Each row was made from one small tree. The marks that hang from a mark follow it in brackets, in alphabetical order. Every link used is in the known rows. Write each row's tree.
Known rows
nimeku[meze[bizo putu]]: [ 17 -23   8   0 -11  21 -17 -46   7  41   2  -2  -3  29  -5 -14 -28  -8
   7  -2   9 -18 -18  -5  -8  10  16 -32  -6 -12  15 -10   6 -27  46 -31
 -15  32  12  17  -1  18   1   5 -10  -3  -7   0 -39 -15]
meze[putu]: [ -5 -16  -6 -11 -11  19   5 -11  -6  25   6   5  -4   9 -12  -6 -11  13
  -5  -2   7   2 -11   4  12   6  -9 -22  -4  -9   2  -8   0  -9  25 -17
   5  17   7   1   1  12  -9 -14  -3  -4 -12  -5  -6 -14]
nimeku[meze[bizo putu[visamol]]]: [ 21 -22  12   0 -10  34 -35 -35   7  41  10  -8  -2  18 -14 -24 -21 -11
   7  -7   5 -26 -18 -16  -8   5  17 -17   5 -35  22  -9   2 -35  31 -36
 -18  39  23  24   5  40  10  19 -41   9 -12  -1 -42   9]
bizo[meze]: [ -4   5 -10   7  -2 -11   7  10   8  -9  -1  -2 -17   8   1  15  -2 -16
  -4  10   4  -6  -2 -12  24  -2  -1   1  -4 -12   7  -3  10 -18  19   1
 -15  -9  10   2 -10  32   6   8  -7   1   8   4  -1   4]
putu[kina[burak] meze[bizo] visamol]: [ 12   8  30  -1  10   8 -71 -13   6  29   2   4  15  -8   0 -10  11  12
 -18 -18  16 -39 -26 -16  23  10  16  27  35 -34  25   6   6 -38 -22 -37
 -10  25  10  40  17  58  44  -2 -51  34   7   2   9  47]
putu[kina[meze]]: [  1   3  21  -6  -4 -12 -18  -8 -13  -9   7   0 -14 -13  -5  -4 -13  11
 -17   9   2  -1 -14   7  14   0   7  -2  23  -4   7   3  18 -24  -1 -38
  -2  -8   4  12   6  33   0  -4   2   3  13   8  18  13]
burak[kina putu[meze]]: [ 25 -13   6  -3  -9 -22  -6  28 -10   9  28  -5  -5   5 -11   3  -8  29
 -18 -30   1 -18 -18 -20  12 -28   4   8  39 -52   9  11   9 -15   2  -5
 -19   3 -22   6   4  -4   3 -18   8   3 -16 -12  47  25]
nimeku[meze[putu]]: [  2 -25   5 -13 -12   9   9 -32  -4  18  13  -9  -6  19 -10  -9 -20  -3
   4   6   2  -4  -5   1  -4   3  -5 -31 -12 -36   6 -13   7 -30  37 -37
  -9  18  17   8  -6  21 -14  -9 -11  -3   1  -2 -14  -6]
meze[nimeku]: [ -3  -9  -2 -21 -16   8 -15   1   5  -5   0  -7  -1   6   7   0  -9  18
  -5  -5   4  -9   4 -10  -5  10  -1   4  -3 -17  -2   5   4  -1   3   3
   2  -6  -8   7  -6  20  -4   4 -10  -2   4   2 -16   5]
bizo[meze[kina nimeku]]: [-10  -3   1 -27 -29  -1 -38  -6  11 -12   0  -4 -19  20  -8   4 -32  11
  -7  11  -4 -27 -19 -12  12  16  -1  -2 -10  -8   8  10  34 -24  37  -4
 -18 -17   1   9 -17  48   7  14  -7  -7   5   0 -11   2]
visamol[putu[kina]]: [ 10  -1  13  -4  -8  -7 -26  11 -11  12   4  16  -7 -11  -8   1 -16  30
 -18  -7  -1   3  -4   7  -5  13 -13 -23   2  12  -4  -2  16 -38   5 -15
 -12  -4   9   9   4  22  -3   5   0   5  -7 -13   5  15]
rava[kina[burak putu]]: [ 21   0   6 -38  -7 -45  -5 -15 -44  17  -7  19 -17  -3  -6  -1  27   1
  -9  -6  -7  -1  -6  12  36  14 -23 -39  -9  -8   2   7   7 -21  -7  -9
  26  14   0  34  25  10  19 -21  18  18  28 -11 -29 -19]
burak[putu[meze visamol]]: [ 19  -2  17  -9  -1  -5 -15  25  -2  25  27 -13  -3  -7  -6  -6  -1  22
 -12 -35   7 -20  -3 -27  31 -23  12  20  27 -53   8  -5   3 -22 -22 -25
 -13  15   9  13   1  31  13  -8 -33  15  -2 -12  22  36]
nimeku[meze[kina]]: [  4 -10  22 -10 -13  -1 -22 -38   0 -10   5  -9  -4  15 -14 -10 -27  -8
  10  15 -19 -19 -18   4 -23   4   1 -18  -5  -4   8   2  23 -23  23 -31
 -20  -1  13   6  -7   7   0  10  -4  -6   4  -9  -2  -3]
rava[kina[burak[putu[meze]]]]: [ 33   4  30 -34   2 -43 -19  -9 -26  18  11   9  -5  -5  -2   5   7  17
 -22 -22   8 -14 -19 -14  55 -10 -12 -24  30 -49  10   0  10 -26 -14 -31
   6  10  -2  26  16  23  14 -36  -3  25  22  -9  11   5]
burak[kina[meze[bizo] putu[visamol]]]: [ 39  -7   1  -5 -16 -17 -35   7 -14  28  10   0 -29   5 -21 -22  -2  -5
  -8 -22 -12 -27 -22 -13   9  -3  24   8  25 -19  26  26  10 -21  -1  -8
  -3  27 -16  40  15  20  17  24  18  12  -4   0 -24  14]
nimeku[meze]: [  8 -11  13   3   2  -5   0 -21  -1  -6   6 -12  -2  12   7  -4 -13 -12
   8   8  -2  -3   6  -5 -18  -4   0 -11  -6 -22   5  -6   2 -17  14 -23
 -13  -1  13   6  -8  15  -4   5  -9   1  14  -1  -8   8]
burak[kina[putu]]: [ 17 -14 -15  -7 -17 -23   6  20 -30  10   8   4 -16   5 -14  -8   8   9
  -8 -15 -14  -7  -9   5 -10  -3 -10  -9   2 -11   2  21   6 -10   8  12
   0   6 -19  13  10 -15   7  -2  32  -3 -10 -12   9   0]
rava[kina[burak]]: [ 16   5  18 -25   3 -27 -22 -24 -21  -7  -7  18  -2  -6  -6   1  15  -7
 -10   4  -5  -2 -12   3  24   6 -22 -25  11 -17   6   1   6 -13  -8 -10
  17  -1   5  19  23  14   7 -14   1  19  18   1  -9  -4]
meze[bizo putu[burak kina[visamol]]]: [ -2  -9  17 -11 -17  33 -43   3   1  49   2  14  12 -10 -22 -18   7  37
 -21 -18  19 -17 -58 -10  26  21  12 -14  30 -19   4 -16  14 -53  19 -29
   2  34   3  30   3  37  29 -19 -32  20   0   4  28  12]
nimeku[meze[bizo putu[burak visamol]]]: [ 28 -17  25  -3  -6  27 -36 -30  17  54   3  -3  15  27   1 -36 -18   1
  -2 -16  16 -26 -27 -25  18  14   7   5  15 -61  21 -24  -5 -59  35 -33
 -19  42  20  29   3  50  13   3 -56  23   1  -2 -23  20]
rava[kina[putu[burak meze] visamol]]: [ 16   7  33 -21 -12 -28 -27  28  -5  20   1  -5 -15 -19   0 -14  19  29
 -19 -37  -6 -13 -25 -20  65   3  -1 -10  22 -56 -13 -13   7 -52 -26 -26
  28  18   4  39  -4  55  27 -42 -21  28  43  -7  21  12]
kina[burak visamol[putu]]: [  2   0   8 -33  -1 -21 -12  12  -6  13   8  10  -5 -15 -11  28  28   8
   2  -7  -9   6   5   6  35   7  -4 -34 -19 -20   1  -1  20 -25 -23 -13
   5   8  -3  34 -13  25  10   2  18  35  29 -12 -12  16]
rava[kina]: [ 20   3  12  -6  -4 -12 -25  -9 -15 -10  -5   8 -10  -9  -6  -6  -5  -3
 -11   0  -9   0 -13  -3   1   2 -14 -21  17   0  -3  -1  -1  -8  -2  -6
  14  -4   8   2  19   6  -1  -6  -5   0  -1   2  -3  -9]
visamol[putu[burak]]: [ 19   6  14  -7   0 -16  -9  14  10  27  -7  12   5   9  17  -6 -11  22
 -13 -20   5   5   4  -3  30  17 -16  -3  -4 -17  -3 -17  -2 -43  11   2
  -9   5  -3  11  -7  16  -7  -6   0  23   8 -15  -1  11]
putu[burak visamol]: [ 10   8  15  -3   2   7 -20  15  13  11   2  -4  16  -5   8 -20   9   9
 -11 -19   9  -7  -8 -18  25   3  -9  32  20 -48   6 -13  -9 -34 -13   0
  -4  13   9  13   4  27  11   0 -44  24   6  -1  17  31]
nimeku[meze[putu[visamol]]]: [ 10 -25  10 -13 -11  21 -15 -24  -1  18  20 -16  -4  12 -15 -16 -15  -6
   3  -1  -1 -11  -1 -11  -6  -2  -3 -15  -3 -58  10 -14   4 -37  21 -47
 -13  23  33  15   0  43  -6   8 -39   6  -1  -7 -14  19]
nimeku[meze[kina[rava visamol] putu]]: [-13 -40   5 -41 -32   9 -15  -9 -19  17  25 -11 -30 -14 -46 -18 -13   3
  12   2 -35  -4 -50   2  -2  10  24 -54 -20 -30  12  -8  32 -27  25 -48
  10  17  16  26 -31  33  -7  -3  -5   0  16 -22   0   0]
nimeku[meze[bizo kina]]: [ 15  -8  21   0 -12  10 -43 -52   8  12  -4  -1  -3  24  -9 -19 -31 -17
  17   7 -12 -34 -32  -1 -21  12  24 -18   2  21  19   7  19 -18  31 -24
 -25  14   0  16  -3   6  14  20  -2  -6  -4  -3 -22 -13]
meze[kina[putu rava visamol] nimeku]: [-17 -27 -12 -59 -42 -10 -18  33 -37  22  15  -6 -40 -25 -32 -15   9  25
   8 -20 -36 -10 -36  -2   6  21  29 -30 -28  -2   1  15  36 -10  -6  -3
  28   7 -12  37 -30  27   9   3  14  -2  31 -24 -23  -1]
bizo[meze[kina nimeku putu]]: [-17 -18  -9 -41 -40  18 -37 -18   3  10   6   3 -22  30 -19   1 -42  24
 -13  10   2 -29 -30  -6  20  23  -4 -24 -17 -17   7   1  37 -32  63 -22
 -14   0  11   9 -14  55  -1   0 -10 -11 -10  -6 -17 -16]
visamol[putu[kina meze[bizo nimeku]]]: [ 23  -2  24  -9 -12   7 -74   4  17  42  -1   4  -6   6  11  -5 -39  54
 -26 -27  13 -33 -15 -20   3  29  22  -1  12  -3   5   3  18 -46  13 -26
 -17   3 -10  32  -8  64  11   4 -19  12  -6  -5 -18  28]
meze[kina]: [ -6  -1  11 -13 -15   3 -28 -16  -1  -2  -2   5  -1   5 -18  -7 -16   6
   2   6 -13 -14 -20   8  -9   8   0 -12  -3  22   3  10  19  -6  10  -9
  -7  -1  -1  -1  -2  -8   4   4   8  -6  -9 -10   9 -11]
kina[burak rava visamol]: [-14 -13  -7 -36  -2 -25   7  25 -22   7   9   2 -11 -35 -19  10  40  -8
   8  -5 -19  12 -20  -6  29   4  18 -15 -14 -32  14   0  10   3 -35   1
  26   9  -4  34 -18  23   6  -8   3  27  41  -7  -1  23]

Write each row's tree
[ 12 -21  -6 -26  -9  -3  -7 -10  -6  57   5   7 -32   1 -18 -25 -27  -3
   2  -7  -7   0 -45  -3  31  19  42 -27  -4   5  28  -8   6  -5  32 -27
  14  34  -8  26 -10  35 -18   0  11   6   3  -2 -42 -17] : kina[meze[bizo putu] rava]
[ -8  -4  27 -11  -4 -11 -24  51   1  17  11  -9  -4 -43  -5 -17  18  37
 -21 -30  -5  -6 -47 -25  43   7  24  16  28 -59   3 -20   6 -44 -28 -25
  16   9   6  31 -26  61  19 -35 -43  28  37 -11  61  52] : putu[burak kina[rava visamol] meze]
[ 18 -18  -3 -36 -35 -31 -13  13 -24   2  10  -7 -35  12  -6  -8 -13  19
 -16 -15 -10 -11  -5  -5   5   0  -1  -4   7 -38   7  27  19 -17  13  -7
   7  -4 -33  32   3  24  -6  -1  42  -2  15  -1 -11   3] : burak[kina[meze[nimeku] putu]]
[ -8  -9 -19 -48 -17 -55   6  12 -41  27   1  18 -38   1 -18  -5  11 -15
   2   2 -26 -14 -31   9  50  29   4 -34 -40  -5  25  10  29 -27  23  -7
   5  12   0  40 -16  34  18  -2  22  12  36 -25 -31 -11] : bizo[meze[kina[burak putu rava]]]
[ -6   1 -11 -17 -23 -23  -5   4 -16  11   2   8 -31  15 -19   0 -10  -1
  -1   5 -14 -22 -18   5  29  14  -1 -18 -21  13   7  11  33 -30  32 -11
 -13   4   9  15  -8  27  19   6  20  -6   9 -14 -17 -20] : bizo[meze[kina[putu]]]
[ 16   7  34 -36  -3 -35 -47  11   2   9   7   4 -17 -23  -6  19  15  23
 -14 -20 -13  -5 -10 -11  57   6  -7 -37   3 -48  -4  -4  17 -42 -33 -33
  15   4   7  42  -7  58  10 -23   1  40  38 -12  -1  21] : rava[kina[burak visamol[putu[meze]]]]
[-16 -16  -9 -61 -22 -33  -5  16 -47  27  12  10 -32 -29 -37  -7  40   4
   9 -11 -36  -6 -38  15  35  22  18 -39 -28  -2  13  14  34 -12 -22 -12
  28  21  -7  47 -18  11  22  -9  28  20  42 -26 -13  -4] : meze[kina[burak putu rava visamol]]
[  6   3  18 -35  -5 -18 -31  -3 -19 -16   1   7  -8 -25 -18  15  38  -4
  -6   3 -10   2 -20  -5  32   0 -12 -32  13 -31   1   3  15 -16 -33 -12
  25   2   6  31  11  27  19 -15  -4  26  32   3   4   7] : rava[kina[burak visamol]]
[ 19 -12  25 -42 -26  -4 -38   8 -29  10  30  -8 -17 -12 -16 -11 -14  39
 -30 -17   6 -10 -10 -20  18  -8   6   7  42 -53  12   5  30 -41  -7 -37
 -13   1   5  27  10  55   7   5 -28   9   9  -1   9  40] : burak[putu[kina[meze[nimeku]] visamol]]
[  8 -14   8 -53 -16   1 -35 -46   1  44   0   7 -13  28  -1  -5 -17  16
  -9   1  20 -19 -24  -4  42  24  15 -22  -2 -28  29   3  16 -19  34 -37
   9  26 -18  46   2  48   4  -4   9  18  17  11 -59 -15] : kina[burak meze[bizo nimeku putu]]
[-24  -5  -6 -45 -17 -30 -14  19 -16  -4  10   6 -30 -22 -34  12  26 -17
   5  11 -28 -11 -43  -7  47  13  18 -24 -25 -21  23   6  38 -19  -3 -11
   4   1   6  35 -30  50  20   5   5  23  41 -12   5  14] : bizo[meze[kina[burak rava visamol]]]
[ 27 -10  20 -32 -21  -8 -41 -12 -17  32  11   4 -14   5  -7  -8 -29  40
 -22 -16  19 -22 -30 -15  15   5  28  -7  40  -3  18   6  31 -30  21 -25
 -17   7 -22  31   8  32  10   6   3   1   5   9 -15  11] : burak[putu[kina[meze[bizo nimeku]]]]
[  4 -12   9 -37 -17  30 -63 -47  -5  48   4  19   4  19 -33 -18  -6   3
   1  -4   0 -38 -42   3  19  24   6 -17   1  -4  28   9  16 -26  24 -34
  -7  43   7  36  13  20  26  10 -16  19 -18 -12 -31  -9] : meze[bizo kina[burak] putu[visamol]]
[ -3   4  18 -15  -8 -17   1  38   4  38   3 -11  -5 -10   8  -7  24  31
  -8 -37   4 -11 -11 -15  60   0  11  17   5 -55 -11 -10   6 -41 -24 -20
  15  22  -5  37 -23  41  29 -33 -14  27  43 -11  22  20] : kina[putu[burak meze] visamol]
[ 17 -12  10 -57 -22  -6 -46 -32 -19  39   7  16   1  24 -13  -5 -12  26
  -4 -13   7 -36 -35  -5  20  19  13 -24   9   9  26  20  32 -16  24  -6
 -17  15 -26  36   6   1  26   6   9  11   0 -10 -29 -12] : meze[bizo kina[burak[putu]] nimeku]
[ -4  -7   6 -25  -7 -33  12  63 -10  45   8 -10 -19 -29   1 -20  28  26
  -5 -45 -14  -3 -27 -20  62   8  28   6  -4 -56   0 -15   4 -35 -28 -12
  28  26  -9  42 -34  48  18 -37 -12  27  51 -19  21  25] : kina[putu[burak meze] rava visamol]
[ -5  -8  12 -30 -32  30 -69 -10  12  10  -5  -3  -7  -2 -24  -4 -10  19
   5  -8 -11 -32 -43 -16  -9  16  35  -7   7  14   5  15  31  -9   2  -5
  -1  10 -15  28 -16  19  23  21  -4   1   4   3 -14   0] : meze[bizo kina[visamol] nimeku]
[  0   3  28   9  -1  14 -50  15   5   4  16 -11   3 -20  -4 -11  -2  26
 -22 -18   6 -25  -9 -19   4  -4   6  29  32 -43   5  -1   2 -36 -26 -40
  -8   7  24  17   6  58  22  -8 -53  14  -2  -3  37  53] : putu[kina meze visamol]
[-14  -9 -12 -16 -13 -22 -10  15 -10  -1   3   7 -32  -4 -20  -9 -21 -13
   0  10 -24 -11 -41  -8  16  15  14 -14 -19   8  20   2  25 -13  29  -3
  -7  -6   9   8 -22  32  -2  11   0  -3   7 -13  -1  -1] : bizo[meze[kina[rava]]]
[ -3  -3  -5 -10 -10   0   8   6  13  24  -2   7  -2  26   3  -5 -14   8
 -18  -1  21  -6 -21 -13  60  16 -18  -2  -2 -51   6 -27   7 -51  49 -13
 -10  13  14   9 -10  52   2 -22 -26  15   5  -3   9   0] : bizo[meze[putu[burak]]]
[ -3 -20   4 -46 -26   7 -12 -19  -2  22   9 -10 -21  16  -7  -6 -34  29
 -11   1  11  -5 -11  -5  26  10   4 -17  -1 -33   6  -4  19 -20  32 -38
   9   9  -6  18 -10  46 -19 -10   8  -2  10   6 -29  -9] : kina[meze[nimeku putu]]
[ -9 -16 -19 -49 -10 -40  24  34 -48  29  11   4 -29 -32 -20   2  56  -2
   9 -15 -23  12 -14   3  42  12  18 -29 -28 -24  10   4  13 -10 -31  -2
  33  22  -7  48 -18  21  18 -14  20  26  52 -18 -20   6] : kina[burak putu rava visamol]
[  7   4  18 -14  -7 -11 -13  33  15  23   2   4   0 -13   1   5   9  26
  -6 -24  -4   7  -5 -10  38  10  -5 -11  -5 -33 -10 -17  11 -45 -13  -1
   0   6  -4  23 -21  32   5  -7  -1  31  25 -13  12  19] : kina[visamol[putu[burak]]]
[  2 -37   6 -35 -26  14 -28 -19 -22  28  22  -8 -23  -3 -40 -37 -27  -4
  10  -1 -29 -15 -43  -4 -11  13  13 -32 -17 -42  21  -5  20 -32  29 -46
  -5  25  33  21 -15  41 -11   6 -31   0  -2 -26 -15  10] : nimeku[meze[kina[rava] putu[visamol]]]
[ 17  -3  12 -22 -10   2 -37 -22  17  19  -5  -5 -15  15   8  -6 -31   7
  -3  -4   9 -18 -13 -15  13  12  31   6  11  -1  18   7  14  -6  14 -10
   0   5 -20  27  -5  36   0  15   7   6  13  16 -45  -3] : kina[meze[bizo nimeku]]
[ 12 -25  17 -13 -21  26 -42 -59   4  39   5   2  -7  35 -23 -25 -47  -5
   9   6  -5 -33 -41   3 -13  20  16 -39  -5  14  17   0  26 -31  57 -44
 -20  29  10  18  -2  15   5   9  -2  -9 -15  -7 -30 -25] : nimeku[meze[bizo kina putu]]
[ 17  -9   8  -1  -1 -30  -7  44   5  14   6  -4  -2  -7   6 -27  -7  18
 -19 -33 -11 -12 -39 -28  29   2   8  29  26 -70  17  -4 -10 -22   1   7
   3   6 -23  17 -14  25  -5 -29 -14  20   9 -15  50  40] : putu[burak[kina[rava]] meze]
[  3  -3  18 -37  -1 -29   0  17 -12  22  26  -6  -2 -16 -10  25  36  25
  -7 -25   7 -10  -8 -18  58 -20  16  -6  20 -60   9  -1  22 -22 -34 -32
   4  16  -6  34 -16  28  28 -27  -3  33  35  -6  28  28] : kina[burak[putu[meze]] visamol]
[ 11 -14   6 -26 -19  31 -36 -18  17  53  -9   7  11  31  10 -26 -25  33
 -15 -24  25 -22 -32 -19  23  33   4   0   6 -28   6 -15  -2 -34  48  -5
   0  28 -14  25  -3  33   4 -10 -29  10  -5   1 -31  -7] : meze[bizo nimeku putu[burak]]
[ 21 -11   0  -3  -9 -13 -20  48 -11   5  10   0  -2 -17 -12 -37   9   3
 -14 -29 -20  -4 -38 -29   7   5   1  29  23 -69  19   0 -13 -25  -9  23
   3  10  -9  17   0  21  -4   1 -31  23  -4 -16  35  51] : putu[burak[kina[rava]] visamol]
